Each row was made from one small tree. The marks that hang from a mark follow it in brackets, in alphabetical order. Every link used is in the known rows. Write each row's tree.
Known rows
V[H[S] Q]: [ 0.147, -1.500,  1.623, -0.601, -0.674,  1.717, -0.854, -1.062,  0.057,
  2.455,  1.814, -0.170,  0.371, -1.735,  0.763, -0.524, -1.957, -1.531,
  1.466, -2.806,  0.244]
H[D[L Q[U]] S]: [ 0.753, -0.193,  0.106, -0.151,  1.922, -0.274, -0.158, -0.359,  1.151,
 -1.058, -1.002, -0.245,  2.020,  0.512,  0.345, -1.036, -0.607, -0.771,
  0.745, -2.385, -1.065]
D[L[S] Q[U[H]]]: [ 0.435, -0.555,  0.606, -0.156,  2.088,  0.665, -0.102,  0.050,  0.730,
 -0.681, -0.282, -0.443,  1.914, -0.157,  0.454, -0.950, -0.409, -0.428,
 -1.298, -2.313, -1.434]
U[H[D[L] S]]: [ 0.852,  1.123, -0.760, -2.033,  2.889,  0.496, -2.817, -0.911,  1.274,
 -2.630, -0.204, -1.721,  0.025, -0.717,  1.318, -0.520,  0.043, -1.394,
  0.749, -2.357, -1.276]
V[H[D] L Q[U]]: [ 0.176, -1.324,  2.700, -1.121,  0.343,  1.756,  0.109,  0.751, -0.081,
  4.775,  1.071,  0.315, -3.096, -1.363, -0.439, -1.315, -2.493, -2.144,
  1.118, -5.056, -1.905]
D[L[S[H] U]]: [ 0.604,  0.476,  1.899, -0.516, -0.622,  1.342, -0.934,  1.522,  0.370,
  0.654,  0.565, -2.389,  0.332, -0.580,  0.464, -1.655,  0.288, -0.041,
 -0.747, -2.688, -0.271]
Q[S U[H]]: [ 0.720, -0.250, -1.386, -2.360,  1.708,  0.310, -0.714, -1.025,  0.563,
  0.624,  1.501, -4.565,  0.890, -0.452,  1.495,  0.761, -0.624, -1.671,
  0.486, -0.617, -1.007]
V[L Q[U]]: [ 0.754, -1.491,  1.293, -0.266,  0.861,  2.351, -0.368, -0.581,  0.190,
  4.164,  1.511, -0.586, -1.187, -1.816,  0.337, -0.604,  0.122, -0.960,
  0.009, -3.199, -1.648]
V[Q]: [ 0.318, -0.912,  0.068, -1.592,  0.746,  2.043, -0.895, -0.322, -0.368,
  1.521,  2.028, -0.449, -0.360, -2.052,  1.019, -0.355,  0.855, -1.053,
  1.009, -2.696, -0.363]
L[S[H]]: [-0.022,  0.201,  1.435, -1.218, -1.085,  2.237, -1.407, -1.596,  0.315,
  0.319,  0.576, -0.687, -1.560, -1.061, -0.350, -0.272, -0.115,  0.000,
 -1.256, -1.717, -1.817]
V[L[S] Q[U]]: [ 0.498, -1.545,  2.152, -0.889, -0.286,  2.980, -0.470, -0.748,  0.022,
  3.855,  1.567, -0.879, -1.780, -2.713, -0.015, -0.846, -0.347, -1.408,
 -1.581, -3.146, -2.194]
D[L Q[S]]: [ 0.598, -1.153, -0.150, -0.222,  1.680,  0.397, -1.526, -0.353, -0.490,
 -0.757,  0.158, -0.436,  2.264,  0.027,  1.544, -0.505,  0.798,  0.564,
 -0.328, -1.328, -0.542]
Q[S[H[D[L]]] U]: [ 0.347, -0.343, -1.187, -1.079,  0.217,  0.483,  0.018,  0.174,  0.658,
  1.376,  0.488, -4.183, -0.036,  1.052,  0.572,  0.316, -0.625, -1.685,
  0.804, -1.281, -0.410]
Q[S[H]]: [ 0.449, -0.330, -0.701, -1.348, -0.187,  1.219, -2.303, -1.885, -0.186,
  0.741,  0.883, -2.668, -0.555, -0.084,  1.070,  0.662,  0.447, -0.042,
  0.263, -0.537, -0.646]
H[D[L Q] S]: [ 0.693, -0.047,  0.277, -0.481,  1.846, -0.029, -1.270, -0.726,  0.750,
 -1.813, -1.056,  0.411,  1.498,  0.088,  0.580, -1.084, -0.095, -0.267,
  0.587, -2.425, -1.160]
L[S[H[D]] U]: [ 0.637,  1.506,  2.744, -2.287, -0.968,  0.955, -0.971,  0.453,  0.177,
  1.977, -0.125, -2.011, -2.228, -0.999, -0.909, -1.833, -0.616,  0.208,
 -0.903, -3.783, -1.812]
D[L Q[S U[H]]]: [ 0.784, -0.935, -0.854, -0.252,  2.726, -0.007, -0.767, -0.162,  0.418,
 -0.404, -0.116, -1.883,  2.626,  0.575,  1.422, -0.305, -0.055, -0.440,
 -0.214, -1.490, -0.571]
S[H[D[Q]]]: [ 0.278,  0.629,  0.031, -0.545,  1.445,  0.709, -1.409, -1.253,  0.592,
  0.537, -1.332,  1.041, -2.033,  1.169, -0.704, -0.459,  0.149,  0.566,
  1.070, -3.158, -1.739]
H[D S]: [ 0.614,  0.473,  0.292, -1.734,  1.019,  0.350, -1.301, -1.289,  0.690,
 -1.183,  0.079, -0.561,  0.105, -0.673,  0.479, -0.531, -0.201, -0.660,
  1.187, -2.002, -1.537]
L[U]: [ 1.066,  0.900,  1.879, -1.637,  0.786,  0.062, -0.376,  0.579, -0.075,
  2.236,  1.253, -1.581,  0.398, -0.870,  0.417, -1.315,  0.346,  1.081,
  1.122, -2.940, -0.951]
Q[S[H[D[L]]]]: [ 0.329, -0.016, -0.843, -1.748,  0.118,  1.025, -2.271, -0.606, -0.154,
 -0.087,  0.392, -2.846, -1.059,  0.156,  1.031,  0.155,  0.411, -0.732,
  0.437, -1.283, -0.558]

Write each row's tree
[ 0.405,  0.030, -0.742, -2.051,  0.130,  0.931, -2.271, -1.248, -0.233,
  0.322,  0.455, -2.534, -1.497, -0.003,  0.812,  0.349,  0.259, -0.503,
  0.551, -1.276, -0.998] | Q[S[H[D]]]
[ 0.582,  0.361,  2.085, -1.202, -0.331,  1.133, -0.618,  1.888, -0.032,
  0.159,  1.276, -2.363,  0.930, -1.372,  0.896, -1.748,  0.420, -0.204,
 -0.758, -2.583, -0.495] | D[L[S U]]
[ 1.515,  1.346,  1.219, -1.724,  1.786, -0.142, -1.849, -0.748,  0.843,
  1.157,  0.482, -2.498,  0.886, -1.021,  0.801, -1.149, -0.059,  0.576,
  0.770, -2.691, -1.003] | L[U[H[S]]]
[ 0.769,  0.780,  1.601, -1.627,  0.651,  1.042, -1.425,  1.548,  0.324,
 -0.464,  0.962, -2.787,  0.612, -1.470,  1.073, -1.697,  0.298, -0.540,
 -0.879, -2.779, -0.664] | D[L[S U[H]]]
[ 0.894, -0.413,  0.020, -0.128,  3.019, -0.173, -0.187, -2.271,  1.002,
  0.610, -0.484,  0.515,  1.955,  0.377,  0.181, -0.064, -0.581,  0.631,
  0.433, -1.901, -1.870] | D[Q[U[H[S]]]]
[ 0.814, -1.051,  4.084, -0.721, -0.342,  1.816, -1.275,  0.310, -0.599,
  5.873,  1.437,  0.095, -2.298, -2.161,  0.012, -1.886, -1.757, -0.309,
  0.487, -4.995, -1.319] | V[H L[U] Q]
[ 0.527,  1.061, -0.242, -2.664,  3.389,  0.550, -2.465, -0.252,  0.500,
 -2.365, -0.550, -0.339, -1.259, -0.834,  0.740, -0.898,  0.106, -0.942,
 -0.085, -3.310, -2.239] | U[H[D[L[S] Q]]]
[ 0.608, -1.025, -0.357,  0.468,  1.378,  0.617, -1.867, -0.749, -0.098,
 -0.323, -0.552, -0.511,  1.660,  0.785,  1.089, -0.393,  0.677,  0.716,
 -0.347, -1.439, -0.348] | D[L Q[S[H]]]
[-0.096,  0.609,  1.331, -1.959, -0.777,  1.970, -1.397, -0.957,  0.248,
 -0.088,  0.134, -0.575, -2.501, -0.967, -0.561, -0.558, -0.296, -0.484,
 -1.022, -2.439, -2.174] | L[S[H[D]]]
[-0.013,  0.346,  1.279, -1.450, -0.303,  1.509, -0.597, -1.084,  0.468,
  0.436, -0.356, -0.264, -1.892, -0.426, -0.905, -0.598, -0.680, -0.387,
 -1.099, -2.577, -2.343] | L[S[H[D[Q[U]]]]]
[ 0.260,  0.504, -0.050, -0.038,  1.412,  0.786, -1.429, -0.301,  0.719,
 -0.015, -1.366,  0.613, -1.461,  1.409, -0.374, -0.678,  0.335,  0.266,
  0.938, -3.179, -1.196] | S[H[D[L Q]]]
[ 0.099, -0.151,  0.910, -0.302, -0.423,  2.047, -1.255,  0.526,  0.392,
 -0.799,  0.729, -1.399,  0.102, -0.567,  0.677, -0.793,  0.504, -0.545,
 -0.829, -1.795, -0.543] | D[L[S[H]]]
[ 0.301, -1.878,  2.858, -0.043, -0.064,  2.142,  0.003, -0.132, -0.007,
  5.394,  1.698,  0.152, -1.768, -1.498, -0.094, -0.898, -2.271, -1.464,
  0.721, -4.039, -1.434] | V[H L Q[U]]
[ 0.283,  0.506, -0.091, -0.314,  1.470,  0.530, -0.632, -0.986,  0.875,
  1.025, -1.296,  0.585, -1.680,  1.507, -0.864, -0.370, -0.211,  0.259,
  1.183, -3.160, -1.674] | S[H[D[Q[U]]]]
[ 0.959,  0.749,  0.826, -1.180,  0.880,  0.020, -1.046,  0.684,  0.847,
 -0.930, -0.124, -1.836,  1.102, -0.381,  0.826, -1.540, -0.094, -0.816,
  1.089, -2.744, -0.548] | H[D[L[U]] S]
[ 1.215,  0.671,  3.303, -1.725,  0.673,  1.584, -2.487, -1.140,  0.060,
  2.343,  0.461, -1.103, -2.147, -2.268, -0.007, -1.492, -0.119,  0.887,
 -1.955, -3.205, -3.229] | V[L[S U[H]]]
[ 0.073, -0.762,  4.315, -0.825, -1.040,  2.121, -1.580, -1.398, -0.470,
  2.703,  1.194,  1.044, -2.607, -1.811, -0.412, -0.977, -2.141,  0.217,
 -1.194, -2.888, -3.077] | V[H L[S]]
[ 0.077,  0.106,  0.680, -1.683,  1.762,  0.311,  0.360,  1.301,  0.151,
 -0.908, -0.402,  0.166, -0.284, -0.123, -0.125, -1.356, -0.288, -0.959,
  0.017, -3.485, -1.954] | H[D[L[S] Q[U]]]
[ 0.969,  1.465,  2.454, -3.178,  0.479,  0.863, -1.668, -0.094,  0.157,
  0.893,  0.850, -2.648, -0.901, -2.324,  0.200, -1.601, -0.458, -0.002,
 -1.325, -3.165, -2.016] | L[S U[H]]
[ 0.518, -0.973,  0.207,  0.898,  2.311,  0.115,  0.765,  0.510,  0.580,
  0.256, -0.066,  0.274,  2.843,  0.881,  0.596, -0.755,  0.165,  0.333,
  0.439, -2.235, -0.712] | D[L Q[U]]
[ 0.444, -0.427, -0.688, -2.078,  1.948,  1.435, -0.077,  0.358,  0.499,
  1.573,  1.465, -1.738, -0.665, -1.438,  0.750, -0.397, -0.088, -2.366,
  1.350, -3.423, -0.629] | V[Q[U[H[D]]]]
[ 1.467,  1.775,  1.136, -2.441,  2.114, -0.392, -1.776, -0.111,  0.762,
  0.684,  0.058, -2.398, -0.082, -0.935,  0.579, -1.434, -0.242,  0.030,
  1.029, -3.412, -1.326] | L[U[H[D S]]]
[ 0.294,  0.150, -0.028, -2.676,  2.144, -0.080, -1.218, -0.528, -0.602,
 -0.636, -0.227,  0.458, -1.150, -0.316,  0.299, -0.602,  0.192, -0.076,
  0.767, -2.839, -2.254] | H[D[Q[S]]]
[ 0.716,  0.004,  0.268, -0.840,  1.899, -0.388, -0.148, -1.676,  1.005,
 -0.354, -0.927,  0.399,  1.203,  0.273, -0.137, -0.609, -0.859, -0.300,
  0.935, -2.327, -1.881] | H[D[Q[U]] S]
[ 0.446,  1.082,  0.299, -0.576,  0.720,  0.785, -1.296,  0.641,  0.788,
  0.627, -0.757, -0.987, -1.794,  1.052, -0.214, -0.972,  0.326, -0.146,
  1.289, -3.428, -0.737] | S[H[D[L[U]]]]
[ 0.608, -0.747, -0.128, -0.503,  1.411,  0.457, -1.835, -2.600, -0.306,
  0.791, -0.466,  0.350,  0.459,  0.382,  0.445,  0.209,  0.302,  1.343,
 -0.143, -1.373, -1.433] | D[Q[S[H]]]
[-0.221, -1.146,  0.901, -3.103, -0.298,  1.357, -1.138,  0.712, -1.097,
  2.074,  1.840, -1.277, -2.183, -1.860,  0.850, -0.680, -1.828, -2.718,
  1.605, -3.705, -0.358] | V[H[D] Q[S]]
[ 0.321,  0.977,  1.420, -2.702,  0.730,  0.594, -0.539,  2.331, -0.127,
 -0.768,  0.473, -1.464, -1.205, -1.009,  0.324, -1.890,  0.172, -1.035,
  0.320, -3.758, -1.457] | H[D[L[S U]]]
[ 1.054, -0.129,  1.425,  0.274,  2.086, -0.218, -0.526,  0.952, -0.037,
  0.761, -0.302,  0.222,  2.324,  0.250,  0.669, -1.777,  0.646,  1.495,
  0.248, -3.160, -0.550] | D[L[U] Q]
[ 0.834,  1.842,  2.353, -3.891,  0.786,  0.597, -1.615,  0.521,  0.111,
  0.424,  0.423, -2.557, -1.822, -2.233, -0.005, -1.873, -0.591, -0.503,
 -1.106, -3.867, -2.375] | L[S U[H[D]]]
[ 0.970,  0.659,  3.523, -1.120, -0.339,  1.675, -1.965, -0.781,  0.117,
  3.108, -0.189, -0.609, -3.015, -1.329, -0.799, -1.662, -0.203,  0.996,
 -1.643, -3.639, -3.108] | V[L[S[H[D]] U]]
[ 0.644,  1.054, -0.655, -2.345,  3.971,  0.217, -2.418, -0.213,  0.590,
 -2.224, -0.565, -0.181, -0.901, -0.387,  0.914, -0.765,  0.341, -0.719,
  0.716, -3.350, -1.977] | U[H[D[L Q]]]
[ 0.630, -2.119,  2.821,  0.692, -0.563,  2.050, -0.342, -1.380,  0.593,
  5.116,  1.295, -0.286, -0.492, -1.516,  0.117, -0.739, -2.706, -1.484,
  0.493, -3.295, -1.081] | V[H[S] L Q[U]]
[ 0.481, -0.659, -1.015, -0.729, -0.083,  0.718, -0.011, -1.137,  0.676,
  2.159,  0.933, -4.014,  0.505,  0.829,  0.614,  0.860, -0.614, -0.990,
  0.657, -0.485, -0.447] | Q[S[H] U]
[ 0.727,  0.493, -0.715, -1.178,  2.439,  0.121,  0.056, -0.090,  1.686,
 -0.347,  0.367, -2.620,  1.059,  0.141,  0.697, -0.254, -0.829, -1.792,
  1.260, -2.079, -1.128] | Q[U[H[D[L] S]]]
[ 0.609, -1.218, -0.584,  0.900,  1.470,  0.268, -0.265, -0.220,  0.465,
  0.699, -0.476, -1.452,  2.394,  1.369,  0.769, -0.302, -0.031,  0.021,
 -0.088, -1.484, -0.214] | D[L Q[S[H] U]]
[ 1.124, -0.402,  0.639,  0.241,  1.176, -0.079, -1.543,  0.254, -0.128,
  1.151, -0.728, -1.558,  1.895,  0.747,  0.890, -1.247,  0.445,  1.183,
 -0.285, -2.410, -0.077] | D[L[U] Q[S[H]]]
[ 0.626,  0.245, -0.368, -1.830,  0.055,  0.643, -2.131, -0.117, -0.146,
  0.657,  0.303, -3.316, -0.936,  0.124,  0.931, -0.245,  0.298, -0.518,
  0.497, -1.750, -0.438] | Q[S[H[D[L[U]]]]]
[ 0.763, -0.684, -0.635, -1.178,  2.691, -0.175, -0.728, -2.006,  0.227,
  0.742,  0.028, -1.011,  1.472,  0.100,  0.733,  0.288, -0.413,  0.174,
  0.044, -1.412, -1.721] | D[Q[S U[H]]]
